Each row comes from the steps of one path. Every step used is in the known rows, and no mark comes twice. Write the path behind each row, first mark first.
Known rows:
salun > vogenov > lovi > famus > sagu: [ 0.781  2.562  1.541 -3.409 -0.070  3.244  2.809  0.734  0.241 -1.510
 -1.644 -1.180 -1.668 -0.719  0.480  0.492  0.514 -0.031  1.272 -3.026
 -1.000  1.929  2.305  0.671 -0.939 -2.458 -1.640  1.901]
tofup > famus > sagu: [ 1.203  0.558 -2.584 -0.081  0.842  0.485 -0.340 -0.933 -1.211  1.569
  0.410  0.271 -1.718  0.396 -0.132 -1.386 -0.741  3.735 -2.085  2.876
  0.806  2.223  1.369 -0.307  0.033  0.688 -3.658 -0.117]
lovi > famus > repom: [-0.472  0.134  0.715 -0.426  1.545 -1.914  1.112 -0.446 -1.024  3.010
  0.837 -0.271 -1.406  2.392  0.515 -0.826 -1.513  2.668 -3.003 -0.181
  0.562  1.089  0.660 -1.349  0.514 -0.290 -2.054 -2.105]
sagu > geru > salun > kerun > lovi > famus > repom: [ 1.504  1.943  4.331 -5.167 -1.740  0.565 -0.894  1.663  0.907  0.931
 -0.001 -3.779 -2.568 -2.262  0.617  0.345 -5.218  2.914 -1.502  1.140
 -2.450  2.050  2.221 -3.908 -1.084 -2.249  1.772 -0.984]
kerun > tofup > famus: [-0.551  0.903 -1.520 -2.926  0.926 -2.564  0.331 -0.352  0.817 -0.278
 -0.464 -0.175 -4.552  0.532  0.060 -2.540  0.795  1.453 -2.577  3.293
  0.329  0.747  1.817 -0.534  2.897 -0.498 -2.897 -1.745]
tofup > kerun > lovi > famus > repom > vogenov: [ 1.056  1.529  0.220 -1.351 -0.431 -5.658  1.643  0.167 -1.371 -1.459
 -0.099 -2.443 -3.158  1.424  1.152 -3.611  0.276 -0.583 -2.811  0.648
 -0.275 -1.500  2.922  0.736  3.928 -1.673 -3.352 -2.560]
sagu > seta > tofup > kerun > lovi > famus > repom: [-0.241  0.347 -2.624  3.161  1.068 -5.282  3.520 -3.121 -1.491  2.711
  0.372 -3.184 -4.454  0.735  2.562 -3.178  0.375 -0.458 -3.206 -2.558
 -0.360 -1.866 -0.160 -0.129  4.989 -0.800 -3.782 -1.657]
kerun > lovi > famus > sagu > geru > salun: [ 1.604  2.231 -0.458 -3.606 -0.719 -1.712  1.236  0.486  0.459  0.453
 -0.736 -2.565 -4.288 -0.467  1.114 -1.647 -0.835  2.215 -2.495  3.601
 -1.072  2.344  3.226 -0.963  0.864 -3.042 -2.767 -1.287]
repom > famus > sagu > geru > salun: [ 5.042  0.495  2.342 -0.695 -0.148  3.495 -3.141  0.950 -2.381  0.177
  1.150  0.440  0.431 -1.636 -1.769  2.428 -2.397 -0.940  0.898  1.765
 -0.498  0.842  0.547  0.648 -6.587 -0.210 -0.380  0.405]
geru > salun > vogenov > lovi > kerun > tofup > famus > sagu: [ 1.629  2.456  0.943 -5.191 -2.474  2.959 -0.251  3.322  0.245 -2.321
 -2.118 -2.297 -2.891 -2.742  0.876  0.605 -0.216  1.084 -0.251 -1.165
 -1.614  1.782  3.924 -1.605 -0.806 -2.519 -0.094 -0.401]
seta > tofup > kerun > lovi > famus: [ 0.799  1.500 -2.717  0.898 -0.951 -5.541  1.935 -0.264 -0.489 -0.693
 -1.803 -2.606 -4.942  0.564  3.003 -3.737  2.427 -2.327 -2.871  0.501
  0.328 -1.669  2.211  0.843  6.331 -2.214 -3.883 -3.270]
kerun > tofup > famus > repom > vogenov > lovi: [-0.117  1.557  0.115 -3.591  1.980 -2.143 -0.033  0.075 -0.625 -0.775
  1.094 -1.084 -3.636  2.570 -0.837 -2.881 -0.671  1.549 -4.104  1.361
  0.200 -0.240  2.567 -0.804  2.482 -0.442 -2.560 -2.021]
vogenov > salun > kerun: [-0.890 -2.338  1.086  1.058  0.251  2.792 -0.638  0.613 -1.131  0.556
 -0.542 -1.824 -2.409 -1.496 -0.233  1.609  0.036  0.790 -0.073 -0.988
 -1.642 -0.369 -0.193 -0.643  1.238  2.392  2.592  0.874]
geru > salun > vogenov > lovi > famus > sagu > seta: [ 1.771  1.750  0.991 -3.253 -1.489  3.640  1.107  2.110 -0.049 -0.560
 -1.179 -2.101 -2.186 -2.772  0.794  1.819 -1.203  1.626  0.253 -2.140
 -1.892  1.840  2.348 -1.977 -1.652 -2.474  0.358  0.653]
tofup > kerun > lovi: [ 0.613  1.445 -0.510 -1.027 -1.187 -4.426  1.218  0.341 -0.087 -2.260
 -0.854 -2.058 -2.701 -1.107  1.393 -3.286  1.444 -1.596 -1.154  0.863
 -0.681 -1.325  2.318  1.305  3.904 -1.523 -1.999 -1.535]
famus > repom > vogenov > salun: [ 1.853 -1.728  2.760  2.023  0.794 -1.117 -1.690  0.109 -4.333 -0.434
  2.743 -1.427  1.031  3.761 -1.131  1.186 -1.814  0.447 -3.570 -3.159
  0.068 -3.126  1.127 -2.139 -1.361  1.640  0.499 -1.069]
kerun > tofup > famus > sagu > seta > lovi: [ 0.752  0.829 -3.463 -0.262  0.973 -3.033  0.253 -2.048 -0.568  0.647
 -0.243 -1.278 -5.418  0.763  0.438 -3.041  1.014  1.419 -4.258  2.677
 -0.122  0.684  1.587 -0.283  2.784 -0.197 -4.250 -1.142]
kerun > tofup > famus > repom > vogenov > salun > geru: [ 0.327 -0.440 -0.101 -1.828  0.389 -3.063 -1.171  0.237 -1.105 -0.697
  0.849 -0.587 -4.442  2.645  0.104 -0.996  0.144  1.654 -5.098  2.167
  1.390 -1.201  2.127 -1.813  1.484  0.217 -2.562 -3.125]
repom > vogenov > lovi > famus > sagu > geru > salun: [ 3.016  2.531  2.491 -4.852 -0.092  2.081 -0.301  1.814 -1.365 -1.412
  1.751 -2.398 -0.789  3.381 -1.411  0.114 -3.112  0.228 -1.114  0.728
  0.681  0.192  2.218  0.586 -1.722 -1.474 -1.741 -0.311]
tofup > famus: [-0.698  0.887 -1.105 -1.791  1.528 -0.333  0.782 -0.069 -0.042  1.504
  0.134  0.780 -1.608  0.893  0.724 -1.937 -1.013  3.761 -1.082  2.033
  0.985  1.495  0.927 -0.614  1.757  0.302 -3.186 -1.354]
tofup > famus > repom > vogenov > salun: [ 0.588 -0.322  0.810 -0.398  2.081 -1.099 -0.388  0.021 -3.083  1.197
  2.091 -0.228 -0.827  3.609 -0.085 -1.077 -2.283  4.119 -3.543 -0.250
  1.033 -0.668  1.727 -2.130  0.792  1.412 -2.874 -2.118]
sagu > geru: [ 1.989  1.219  3.467 -3.144 -1.698 -0.075 -0.950  0.214  1.202  0.229
  0.735 -1.639 -0.451 -1.017  0.627  0.808 -2.865 -0.048  0.232  1.226
  0.386  0.963  0.614 -1.237 -2.179 -1.236 -0.304 -0.115]
sagu > seta > lovi > kerun > tofup > famus: [-1.029  0.817 -2.842  1.867  0.868 -4.138  2.243 -2.666 -0.944  2.605
 -0.529 -2.664 -3.794  1.584  2.730 -3.827  0.563  0.400 -2.817 -2.543
 -0.161 -0.853 -0.461  0.728  4.133  0.191 -4.329 -1.579]
repom > famus: [ 1.800  0.072  1.873 -0.138  2.012  2.078 -1.008  0.843 -1.780  0.146
  0.722  1.959  0.941  0.121 -1.393  0.963 -0.769 -1.353  1.886  0.147
 -0.056 -0.542 -0.583  1.825 -3.510  0.373 -0.472 -0.315]
seta > lovi > kerun > tofup > famus > repom > vogenov: [ 0.450  1.682 -1.138  0.300 -0.444 -5.253 -0.630  0.060 -2.239 -0.656
 -1.372 -2.661 -2.788  4.360  2.380 -4.447  1.068 -0.763 -4.893 -1.882
  0.200 -1.813  2.415  0.480  4.076 -0.324 -3.996 -3.812]
seta > tofup > kerun > lovi > famus > repom: [ 0.850  1.298 -2.084  1.473 -0.562 -5.915  1.599 -0.424 -1.206 -0.383
 -1.231 -2.853 -4.470  1.024  2.838 -3.764  1.895 -1.889 -3.946 -0.480
  0.070 -2.064  2.396  0.156  6.059 -1.945 -3.531 -3.578]
geru > salun > kerun > lovi: [-0.525  1.036  0.589 -2.974 -0.903  2.069 -0.328  2.338  0.463 -0.612
 -1.758 -2.850 -2.646 -3.176 -0.188 -0.215 -2.298  2.724 -0.557  0.339
 -4.230  1.204  2.046 -2.788  1.435 -1.423  3.854 -0.111]

Which path is each row?
[-0.232 -1.916 -1.228  2.013  0.842  0.870 -0.284 -1.104 -1.861  1.360
 -0.696 -2.904 -5.417 -0.856  0.342 -0.147  0.577  1.502 -2.846 -0.193
 -1.885 -0.215  0.344 -0.729  2.990  2.414 -0.012  0.441] => vogenov > salun > kerun > tofup > famus > sagu > seta > lovi
[ 0.306 -1.145  1.157 -0.677 -0.244  1.838 -0.117  0.280 -0.844  0.902
 -0.695 -3.338 -4.476 -1.663  0.208  0.808 -0.641  1.586 -1.289  1.028
 -1.927  1.018  1.314 -0.842  1.220  0.980  0.780  0.646] => vogenov > salun > kerun > lovi > famus > sagu > geru
[-0.832  1.912 -0.825 -2.998  1.018 -2.833  2.865  0.137  0.819  0.527
 -0.965 -1.432 -3.902  0.960  1.275 -2.874  0.485  1.735 -1.673  2.384
 -0.721  1.357  2.273  0.135  3.103 -2.541 -3.053 -1.654] => kerun > lovi > famus
[ 0.985  2.592  0.329 -1.894 -0.259  1.137  3.810 -0.275 -0.247 -1.048
 -1.740 -2.379 -3.283 -0.937  1.598 -0.609  1.124 -1.083  0.512 -3.993
 -0.856  0.858  2.117  1.098  1.159 -2.654 -3.033  1.326] => salun > vogenov > lovi > famus > sagu > seta > tofup > kerun
[-0.070 -0.513  1.399 -0.915  1.651 -1.935  0.705 -0.351 -2.237  1.863
  0.875 -1.854 -3.202  3.633 -0.524 -0.636 -1.746  2.248 -3.757 -0.173
 -0.261 -0.091  1.236 -1.506  1.348  0.378 -1.462 -1.835] => lovi > famus > repom > vogenov > salun > kerun > tofup
[ 1.562  1.663  4.001 -5.181 -1.654  0.733 -1.843  1.538  0.848  0.547
  0.204 -3.286 -2.766 -2.452  0.191  0.404 -5.118  3.027 -1.858  1.497
 -2.121  1.808  2.136 -4.181 -1.031 -1.461  1.792 -0.977] => sagu > geru > salun > kerun > tofup > famus > repom
[-0.238  1.880 -2.103 -0.180 -0.731 -4.557 -0.202  0.195 -0.712 -0.239
 -2.363 -2.194 -3.481  2.583  2.974 -4.515  1.989 -0.902 -3.787 -0.806
  0.280 -0.725  1.940  1.085  4.628 -0.620 -4.036 -3.520] => seta > lovi > kerun > tofup > famus
[-1.270 -1.621  1.273  0.176  1.041  1.059  0.440  0.520 -1.442  1.141
 -0.472 -2.739 -3.849 -0.578  0.224  0.225 -0.341  2.015 -1.955 -0.770
 -2.215 -0.088  1.118 -1.319  2.483  1.423  1.506 -0.231] => vogenov > salun > kerun > lovi > famus > repom
[ 0.221  0.198 -1.455  3.468  2.240 -3.781  2.691 -3.263 -2.573  3.482
  1.130 -2.361 -2.304  3.628  1.785 -2.233 -1.333  1.303 -3.722 -3.410
 -0.290 -1.512 -1.026 -0.561  2.466  0.141 -3.768 -1.167] => sagu > seta > lovi > famus > repom > vogenov
[ 1.042 -1.601  2.696  1.345  1.040 -1.134 -1.595 -0.160 -3.940 -0.667
  2.130 -2.336 -0.576  3.231 -1.723  0.474 -1.972  0.504 -3.933 -2.932
 -1.318 -2.905  1.293 -2.292 -0.163  1.701  1.404 -0.646] => famus > repom > vogenov > salun > kerun > tofup
[-1.409  3.014  1.055 -5.056  2.083  2.912  2.007  1.660  1.480  0.873
  0.533 -0.679 -1.467  1.270  0.087 -1.643 -0.922  0.762 -0.370 -0.013
  0.857  2.168  0.914  2.128  1.422 -1.331 -1.547 -0.722] => vogenov > lovi > famus
[ 2.619  2.289  0.516 -2.998 -2.779 -3.771  1.363  0.835 -0.075 -1.905
 -1.633 -3.212 -4.396 -2.129  2.036 -2.101  0.329 -0.438 -1.505  1.624
 -0.991  0.493  3.809 -0.145  2.194 -3.091 -3.118 -1.520] => tofup > kerun > lovi > famus > sagu > geru > salun > vogenov
[ 1.772  2.253 -1.388 -1.046 -2.382 -3.628 -1.626  0.765 -0.857 -0.367
 -2.127 -3.246 -3.907  1.240  2.924 -3.439  0.684 -0.460 -4.366  0.199
 -0.018  0.121  2.884 -0.052  2.695 -1.207 -3.706 -3.398] => seta > lovi > kerun > tofup > famus > sagu > geru > salun
[ 0.793  2.368  2.189 -5.393 -1.774  2.159 -0.029  3.615  0.085 -2.063
 -1.622 -2.195 -2.439 -2.016  1.095  0.347 -0.967  1.517 -0.805 -2.533
 -1.751  1.070  3.884 -2.506 -0.260 -2.505  0.519 -1.284] => geru > salun > vogenov > lovi > kerun > tofup > famus > repom
[ 3.663 -0.207  0.455  1.471  1.315  2.962 -2.138 -0.065 -2.973  0.229
  0.923  1.474  0.870 -0.390 -2.220  1.492 -0.528 -1.467  0.897  0.986
 -0.330  0.193 -0.162  2.149 -5.163  0.754 -0.884  0.859] => repom > famus > sagu
[ 1.045  0.756  3.097 -0.482  1.770  0.102 -0.800  0.488 -3.200 -0.936
  3.045 -1.538  1.839  4.115 -1.711 -0.469 -2.806  0.350 -3.215 -3.715
 -0.302 -2.201  1.395 -0.936 -1.104  0.325  0.543 -0.653] => famus > repom > vogenov > lovi
[ 1.423  0.665 -3.979  2.069  0.166 -1.725  0.242 -1.134 -1.446  1.143
 -0.764 -1.023 -3.446  1.084  1.636 -2.194  1.059  0.844 -3.256  1.283
  0.993  0.124  1.465 -0.323  3.243 -0.394 -4.062 -1.731] => seta > tofup > famus > sagu
[ 4.267  1.993  1.407 -3.446 -3.777  2.173 -2.271  1.068 -0.116 -1.556
 -0.541 -3.384 -2.248 -2.798 -0.145  1.201 -1.272 -0.764 -1.200  0.887
 -0.845  2.215  3.130 -0.675 -3.661 -1.935 -0.521  1.086] => famus > sagu > geru > salun > vogenov > lovi > kerun > tofup
[-0.503  1.188 -1.907 -2.851 -1.893 -2.739 -0.704  0.328  0.131 -0.356
 -1.725 -1.916 -3.671  0.495  0.927 -3.153  1.877 -0.663 -1.731  1.315
  0.891  0.985  2.460  1.726  2.094 -0.085 -3.386 -2.014] => lovi > kerun > tofup > famus > sagu
[-0.606  1.072  1.074 -2.923 -0.276  1.281 -0.024  2.156 -0.150  0.518
 -1.274 -3.014 -2.977 -2.172 -0.050 -0.495 -3.033  3.745 -1.917  0.014
 -4.111  1.445  2.309 -3.469  1.595 -1.443  3.205 -0.849] => geru > salun > kerun > lovi > famus > repom
[ 3.569 -0.189 -0.630  3.403  2.088  1.758 -1.040 -1.596 -3.644  1.508
  1.128  0.595 -0.055  0.157 -1.250  0.557 -0.585 -1.334 -0.138 -0.578
 -0.600 -0.490 -0.993  2.189 -3.950  0.871 -2.094  0.821] => repom > famus > sagu > seta > lovi
[ 0.676 -0.622  1.508 -0.204  1.344 -1.908  0.616 -0.071 -2.578  2.105
  1.485 -0.919 -1.622  4.139  0.134  0.123 -1.607  2.164 -3.344 -0.374
  1.083 -0.278  1.049 -1.347  0.075  0.372 -2.450 -2.270] => lovi > famus > repom > vogenov > salun
[ 1.903  1.092 -0.082 -2.886 -1.088  0.129 -0.228 -0.287  0.277  2.124
 -0.655 -2.387 -4.507 -0.799 -0.074 -0.006 -2.103  2.317 -2.354  3.720
 -0.709  3.461  1.634 -1.229 -0.709 -1.342 -1.789 -0.334] => lovi > famus > sagu > geru > salun > kerun > tofup
[ 4.325  0.602  2.228 -1.343  0.166  3.400 -3.017  0.611 -2.059 -0.091
  0.500 -0.447 -1.177 -2.155 -2.412  1.674 -2.521 -0.886  0.462  2.027
 -1.821  0.991  0.725  0.504 -5.385 -0.174  0.573  0.854] => repom > famus > sagu > geru > salun > kerun > tofup
[ 0.437  0.162  1.217 -0.739  1.499 -2.342  0.961 -0.399 -2.164  2.058
  1.387 -0.756 -1.079  4.256 -0.158 -0.675 -2.105  2.281 -3.158 -0.361
  0.765  0.006  0.966 -1.243  0.186 -0.282 -2.503 -2.091] => lovi > famus > repom > vogenov
[-0.622  1.015 -1.975  1.280  1.858 -2.447  2.769 -2.302 -1.935  2.685
  1.229 -2.965 -3.005  2.691  1.693 -3.064 -0.904  0.610 -2.757 -3.739
  0.579 -1.562 -0.150  0.334  3.766  0.158 -4.016 -1.397] => sagu > seta > tofup > famus > repom > vogenov > lovi > kerun
[ 1.631  1.833  0.602 -2.373  1.564  1.293  1.346 -0.169 -1.955 -0.408
  2.046 -1.952 -0.852  4.367 -1.568 -0.837 -1.908 -0.080 -1.077 -0.699
  0.758 -0.492  0.938  1.907 -0.404 -0.527 -2.672  0.532] => repom > vogenov > lovi > famus > sagu > seta
[ 0.357 -2.903  0.844  1.124 -2.248  1.130 -2.059  1.945 -0.590 -0.293
  0.117  0.257 -1.986  0.064  1.675  3.753  1.593 -0.322 -1.988  0.555
  2.778 -1.652 -0.453 -0.814 -1.531  1.386  0.378 -2.290] => vogenov > salun > geru
[-1.304  3.209 -0.573 -4.871  0.591  1.564  0.884  0.923  0.924 -0.162
  0.082 -2.581 -2.846  0.404  0.171 -3.387  0.338 -0.806 -1.107 -0.994
  0.582  1.474  1.812  3.269  2.115 -0.608 -2.451 -0.539] => vogenov > lovi > kerun > tofup > famus > sagu > seta
[-0.971  1.025 -0.136 -2.600  0.668  0.786 -0.154 -1.230  0.578  0.452
 -1.314 -2.856 -4.662 -1.763 -1.446 -2.112 -2.181  2.482 -1.555  2.075
 -3.334  2.100  1.242 -1.057  2.359  0.222  1.064  1.431] => salun > kerun > tofup > famus > sagu > geru
[ 0.282  3.485  1.418 -6.224  0.701  3.901  0.446  1.773  1.441  0.533
  0.149 -2.736 -3.548 -0.712 -0.725 -1.167 -2.396  1.279 -1.510  1.451
 -0.865  3.393  2.079  0.865  0.375 -1.847 -0.345  0.062] => vogenov > lovi > famus > sagu > geru > salun > kerun > tofup
[ 0.049 -0.124 -2.420  3.197  2.084 -3.236  2.604 -3.262 -2.370  3.045
  1.462 -2.164 -2.885  2.481  1.435 -2.146 -1.078  1.358 -2.977 -2.749
  0.282 -1.879 -0.708 -1.008  3.272  0.374 -3.789 -1.028] => sagu > seta > tofup > famus > repom > vogenov
